In the rows, zero is written as 128.
Known rows, with every step that occurs:
pugi/veso/zefa/meteki: [147 161 131 125 153 128 110 116 144 140 130 173 145 142  68 105 103 108
 106 176 105 166 124 134 173 106 118 130  80  77 136  99 175  92  58 114
 128 122 150 209 145]
zedap/tugize: [122 150 142 126 134 124 132 102 137 120 129 158 134  87  97 134 124 127
 111 152 107 123 129 127 151  96 109 115 115  77 149 154 129  82 134  98
 106  96 131 140 131]
zefa/meteki/veso/tugize: [123 221 150 125 143 112 120  69 109 131 178 128 141 134 109 107 119 113
 108 184  76 167  95 114 189 145 114 115  84  54 166 114 164  87 130 138
 117 123 162 199 180]
sukofar/zedap/tugize/veso/meteki: [ 98 172 138  96 111 120 114  84 184 140 177 154 174  82  67 103 102 116
  94 130  80 132 101  84 174  83 139 138  99  95 179 164 147 116 128 145
  96 118 122 140 162]
sukofar/tugize/zedap: [180 132 106  84 106 145  99 107 155  91 117 121 168 116  89 110 138 118
 152 155 107 131 115 106 134  51 143 108 110 101 139 145 110  77 123 141
 147  95 133 157 124]
zedap/sukofar: [165 125 106 124 146 147 107 108 132  95 133 167 122  89 122 132 132 127
 128 156 106 119 125 146 155 109 114 116 108  86 150 152 117  85 145  90
  90  74 151 140 141]
zedap/tugize/suba/veso: [126 188 152 138 139 101 176  96 143 106 135 138 146  88  96 117 100 160
 125 124  71 138 144 144 160 117 115 120  91  94 132 149 142  82 118 128
 140  89 122 116 114]
veso/zedap: [152 147 122 118 148 112 111 121 134 125 153 133 168 115 125 137 123 104
 130 155  98 138 104 108 159 117 139 126  98 114 131 132 156  75 135 123
 147 106 162 180 131]
suba/veso/sukofar/zedap/tugize: [144 168 129 122  81 108 191 108 135  86 147 170 145  88  99 115 122 160
 147 190  95  74 136  94 175 107  96 117  70 123 172 165 107  87 133 136
 116  61 132 143 138]
sukofar/zedap/tugize/veso: [109 159 130 105 105 128 123  71 168 136 146 158 150  66  64  90  99 117
 104 141 110 131 116  95 163  90 132 105 120 119 176 168 132  80 146 141
 118  98  99 158 168]
suba/veso/meteki: [124 174 147 125 136 109 152 122 130 111 164 114 164 132 141 131 126 136
 107 140  78 139 123  95 157  89 116 167  71 100 140 100 138 131  89 137
 113 119 132 116 125]
suba/veso/tugize: [128 193 138 134 130 120 166 113 110 118 160 108 153 152 106 118 122 135
 121 175  91 146 133 110 156 110  91 122  76  77 149 114 149 104 138 161
 146  96 126 133 128]
sukofar/zedap/tugize/suba/veso: [133 182 130 122 112  95 190  83 151 111 149 139 150  82  77 115  96 159
 132 152  83 116 137 123 166 112 132 111  94 128 149 162 120  73 136 161
 132  88 109 111 126]
suba/veso/zefa/meteki: [160 183 135 131 133 115 144 108 135 122 144 132 152 140 120 102 110 118
 129 193  91 167 145 120 164 109  94 144  56  96 134  62 153  95  58 126
 127 130 133 168 167]
zefa/meteki: [150 165 125 127 146 123 121  95 124 123 150 131 121 116 139 127 140  88
 103 175 108 150 126 120 167 116 116 142 109  92 153 106 126  84 104 119
 108 128 130 175 153]
zedap/tugize/suba/veso/sukofar: [152 187 141 141 125  95 186 114 143  78 151 165 146  86  95 121 112 179
 153 140  64 108 138 141 182 143 105 118  62  84 139 170 138  87 116 119
 141  68 159 138 103]
sukofar/zedap: [151 137  94 119 111 117 141  99 129 118 157 127 130 112 115 123 121 121
 116 179 128 113 119  99 152  94 139 114 124 139 159 147 101  83 134 145
 122  98 117 149 147]
zedap/sukofar/tugize/veso/meteki: [156 178 109  92 123 154  65 104 195  83 156 179 170 110  79  95 126 120
 135 121  64 147 100 118 159  73 137 136  83  55 182 148 143 106 133 130
 114  99 148 145 146]
zefa/meteki/veso: [131 192 142 132 144 107 116  69 115 126 151 138 132 104 143 105 120 111
 100 161  89 165 105 113 180 129 129 115 104 102 147 109 139  87  94 110
 109 122 142 195 179]
tugize/veso: [128 160 123 121 141 132 103  87 151 128 148 129 144  98 112  93 101 118
 102 121 107 171 123 111 152 103 134 114 121 116 148 134 149  96 109 128
 138 106 112 168 152]
zedap/tugize/veso/pugi: [109 166 124 119 149 118 104  87 157 126 162 142 156  77  95  98 106 135
  99 116 105 168 105 107 151 105 127 110 121  64 143 151 178 114 137 110
 133 101 115 148 114]
veso/tugize: [141 173 117 126 135 129 133 112 117 124 165 121 141 140  98 123 127 120
 118 173 105 141 119 124 151 116 116 118 104  58 163 137 148  92 153 142
 134  99 145 158 127]
pugi/veso/zedap/tugize: [104 154 166 111 152 109 113 129 146 136 119 190 175  98  59 133 100 112
 116 131  96 127 101 108 184 105 132 114  98  87 131 167 185  73 143 111
 147  90 157 185 108]
sukofar/zedap/tugize/veso/zefa: [135 154 124 111 101 127 109  83 187 145 150 173 173  84  34  77  79 133
 121 161  99 144 117 108 154  89 123  95  94 102 169 152 161  88 107 133
 121  96 122 171 180]
pugi/veso/sukofar/tugize/suba: [178 180  91 126 120 122 134 132 158  60 138 187 145 138  50 113 104 167
 158 132  87 126 125 145 183 122 158 110  84  89 157 181 139  78 109 144
 188  65 164 192  67]
suba/veso/tugize/zedap/sukofar: [168 154 138  94 135 149 134 108 129 104 139 121 167 110  96 112 125 129
 162 171  69 115 112 129 151  92  98 112  57  55 142 143 142 105 156 147
 102  78 162 116 142]
suba/veso: [131 166 134 135 132 119 158 109 118 109 138 121 140 116 139 117 116 137
 119 151 102 147 136 107 149  94 104 129  97 132 134 108 127 100 103 130
 140  95 111 128 128]
veso/zefa: [171 135 105 134 131 129 110 122 146 124 148 145 152 131  94 115 109 139
 127 169 108 151 131 128 139 101 121 117  88  92 128 115 148  94  85 104
 123  99 152 168 141]
zefa/meteki/veso/suba: [151 177 133 128 157 102 122  72 117 132 189 145 125 114 133 111 103 118
 104 161  64 153  90 122 224 128 131 105  72  87 123 103 141  88 111 118
 122 100 155 228 168]
pugi/veso/tugize/sukofar: [115 154 128 128 147 141 120 119 127 123 155 169 154 123  48 120 103 120
 132 153  77 137  99 106 186 132 139 112 103  47 150 134 165 116 137 163
 120  64 151 174  91]
sukofar/tugize: [166 163  99 117 109 136 120 109 144  86 132 150 143 129  96 114 136 131
 136 160 115 142 131 116 137  76 130 114 121 101 162 133 114  74 127 133
 158  93 119 161 117]
suba/veso/zedap/sukofar: [164 157 137 116 149 124 130 125 141 101 141 154 168 103 133 127 122 121
 163 158  70 120 110 116 160 120 111 125  66 109 130 123 147  79 152 120
 130  74 162 144 146]
veso/meteki/zefa: [130 180 120 129 135 133 133 105 130 128 190 150 156 130 136 127 124 142
  82 146  85 136 113  97 151 112 144 146  92  97 143 125 164 126  77 110
  97 152 183 133 134]

Rows:
[128 201 142 130 142 122 112  61 117 124 189 145 151 108  97 102 120 109
 132 182  45 155  81  99 202 166 129 118  89  43 160 104 153 105 131 153
  88  96 171 207 171]
zefa/meteki/veso/tugize/sukofar
[191 150  94 101 135 158  84  95 184  84 162 189 142  99  63  88  99 132
 146 135  68 142 111 145 187  84 129  86  76  67 158 149 135  72 163 135
 148  50 132 194 142]
zedap/sukofar/tugize/veso/suba
[133 192 119  98 115 135  82 106 187 102 168 141 182 129  84  93 116 116
 113 116  78 173 105  95 157  68 149 146  97  79 171 129 148 109 103 153
 144 126 132 163 137]
sukofar/tugize/veso/meteki
[127 130 134 129 132 135 124  97 146 109 138 181 144  55  85 128 125 126
 134 151  79 117 114 114 167 118 122 116 121  71 143 145 123  96 139 112
  76  65 138 149 121]
zedap/tugize/sukofar
[155 168 124 139 119 114 171 129 114  77 149 140 137 119 142 120 125 156
 143 169  93 112 135 108 167 120  96 126  65 116 142 124 120 105  95 123
 137  74 142 149 123]
suba/veso/sukofar
[153 157 127 139 133 105 101  91 135 121 151 150 155 112 103  94  94 162
 119 162  94 163 106 127 157 115 132  88  86 102 127 118 158 100  76  95
 128  96 165 182 167]
meteki/veso/zefa
[153 114  88 123 112 132 131  91 138 108 165 151 139  84  99 121 123 113
 143 179  90 102 104  81 166 118 152 114 127 126 156 133  92 102 134 165
  94  71 127 153 138]
tugize/sukofar/zedap
[116 201 140 136 129 123 173 107 126 119 181 141 172 134 152 116 114 153
  87 145  69 141 125  86 154 108 122 153  68 117 136  93 167 132  59 126
 108 147 160 111 133]
suba/veso/meteki/zefa
[179 178  87 127 120 120 124 107 155  81 149 136 140 124  82 113 120 146
 143 135  93 149 129 148 142 104 157 114 117  97 152 153 121  63 123 148
 177  97 136 158  98]
sukofar/tugize/suba
[107 139 158 117 152 121 104 121 159 131 131 213 184  74  43 135 100 110
 137 131  63 116  84  92 199 126 150 115 101  76 127 153 177  89 147 124
 117  62 166 191 101]
pugi/veso/zedap/tugize/sukofar
[182 148  92 111 116 157  96 111 151  69 119 185 129 105  94 117 144 133
 159 164 101 122 121 143 141  80 119 111 107  77 169 152 110  62 154 115
 124  71 147 150 131]
zedap/sukofar/tugize
[123 162 163 120 138 112 144 106 150 109 146 173 196  67  87 128 110 121
 157 150  42 116 100  83 176 132 120 130  81  96 125 115 155  92 142 140
 115  66 152 154 125]
suba/veso/zedap/tugize/sukofar
[206 179  77 127 107 119 138 121 154  50 158 160 138 127  87 115 128 165
 174 150  81 121 128 150 163 127 146 114  89  88 161 171 118  69 119 142
 176  81 170 180  92]
veso/sukofar/tugize/suba
[142 164 139 123 143 102 146 124 130 117 149 120 176 125 134 127 112 118
 137 153  81 143 113  91 157 112 122 133  76 134 123 105 155  88 122 141
 161 101 139 154 131]
suba/veso/zedap
[171 166  97 107 126 137 102  99 180 103 178 153 154 124  73  87  93 130
 132 124  75 164 111 118 186  74 141  93  93  91 153 133 137  76 136 159
 184  72 109 210 128]
sukofar/tugize/veso/suba
[108 170 151 117 134 133 103  81 162 131 134 157 151  70  78  97 101 125
 100 116  98 153 121 115 160  98 115 112 121  84 158 154 157  85 127 110
 119 100 112 157 155]
zedap/tugize/veso
[125 146 141  97 140 142 109 119 128 138 132 125 170 136  55 116 104 112
 122 147 101 135  98 111 172  81 134 106  93  58 131 157 167 105 133 153
 143  91 158 163 105]
pugi/veso/tugize/zedap
[192 180  81 120 142 118 131 110 154  51 151 144 153 111 102 103 121 177
 171 139  71 144 123 152 141 114 134 112  81  69 143 143 141  91 148 141
 174  74 138 109  77]
zedap/sukofar/tugize/suba/veso/pugi
[145 232 142 132 153  96 127  61 121 130 197 119 141 127  97 106 104 134
 113 157  55 179  98 145 191 171 145 109  81  46 156 137 171  81 123 149
 135 129 173 197 157]
zefa/meteki/veso/tugize/suba
[141 138 123 135 144 127 113 133 144 133 123 174 154 133  61 110  85 145
 116 152 114 155 124 127 159  98 127 112  88  90 126 130 170 101  75 108
 142  94 147 179 120]
pugi/veso/zefa
[158 151 125 102 155 137  73 103 169 124 151 164 176  83  97  99  99  99
 144 128  76 150  94 121 165 122 141 116  85  95 148 147 172  76 153 119
 130  89 165 183 168]
tugize/veso/zedap/sukofar
[111 154 139 116 152 123 118 132 143 129 147 159 154 132  96 137 108 126
  87 120  98 143 105 104 177  89 144 149  92  82 137 138 157 129  89 119
 117 115 149 151 102]
pugi/veso/meteki
[136 179 127  99 107 124 106  68 189 155 157 173 168  90  42  77  90 100
 113 182  95 152 119 109 173 100 111 119  86  89 178 125 158  78  99 136
 105 126 120 198 206]
sukofar/zedap/tugize/veso/zefa/meteki
[123 139 118 112 105 120 143  95 140 123 140 160 138  81  84 123 119 129
 112 179 117 103 120 106 152  89 123 107 118 116 165 169 110  72 154 130
 106  92 117 142 147]
sukofar/zedap/tugize
[146 156 112 121 116 106 153  84 153 120 156 147 135  78  66 123 101 146
 125 151  97 113 129 134 162 116 149 105 117 110 161 189 120  67 148 143
 124  89 131 141 128]
sukofar/zedap/tugize/suba
[137 183 120 127 161  95 109  72 108 122 180 124 135 109 161 106 125 127
 101 160  99 174  89 103 174 136 140 116 105  79 129 100 162 114 110 107
 125 133 146 184 142]
zefa/meteki/veso/pugi
[161 185 109 136 144 117 140 102 132 119 185 111 145 135  83 128 105 139
 127 143  81 154 121 151 162 144 143 116 100  50 147 160 159  84 147 157
 155 102 156 156 106]
veso/tugize/suba
[147 181 124 128 104  88 159  73 143  93 175 175 139  63  77 108  90 185
 145 152  67  92 101 126 195 158 154  81  86 113 161 208 125  75 136 122
 123  65 179 176 145]
meteki/veso/sukofar/zedap/tugize/suba
[182  98 115  92 144 159  88 103 143 100 120 144 141  74 115 124 129 117
 148 148 101 107 106 136 145  84 127 108 100  83 128 162 114  97 136  98
  80  78 167 136 146]
tugize/zedap/sukofar
[154 145  86 120 106 137 137  98 130 118 190 138 151 114  70 122 125 118
 147 199  84 111 101  85 167 134 141 116 106  79 171 137 120 105 171 193
 106  72 142 158 135]
veso/tugize/sukofar/zedap
[145 132 131 110 165 132  91 132 145 119 119 194 161 104  79 135 103 111
 137 136  86 116  94 124 179 115 136 115  88  91 131 160 171  76 151 104
 131  72 179 182 120]
pugi/veso/zedap/sukofar
[157 155  88 117 100 126 130  96 155 105 177 148 145  99 102  86 103 126
 135 162 107 117 114  92 173 124 136 116  96 138 175 162 123  99 121 151
 134  83 129 188 159]
tugize/veso/sukofar/zedap
[181 197 116 111 127 125 132 120 176  57 154 158 166 123  92 119 123 156
 158 127  39 131 119 149 158  97 133 143  58  65 155 146 132 100 127 148
 129  94 164 107 108]
zedap/sukofar/tugize/suba/veso/meteki
[194 186 102  97 121 157  60  87 197 100 137 197 165 118  51  69 112 103
 157 172  74 173 120 145 158  95 110 122  68  52 180 111 160  67 100 122
 125 108 146 205 191]
zedap/sukofar/tugize/veso/zefa/meteki
[162 182 110 119 106 100 142  71 118 101 177 157 126  99 133  98 125 123
 132 203  92 108  95  89 201 143 136 112  77 124 175 138 111  85 109 128
 104 104 163 214 188]
zefa/meteki/veso/sukofar/zedap
[160 174 123 129 105  97 174  92 172 117 153 151 169 100  47 100  77 171
 147 169  77 124 139 131 158 113 123 104  63 112 145 145 146  78 102 145
 142  90 132 129 140]
sukofar/zedap/tugize/suba/veso/zefa
[127 150 134 118 156 117 105 131 138 135 133 157 169 124  89 128  97 110
 117 135 102 142  96  99 180 113 152 124  99 114 122 140 176  84 126 129
 166  95 157 191 108]
pugi/veso/zedap
[154 237 113 127 113 117 168 100 159  85 188 145 186 147 103 105 101 177
 122 130  41 150 126 114 152 110 160 142  61 107 148 120 165 104  72 161
 162 141 169 112 100]
sukofar/tugize/suba/veso/meteki/zefa
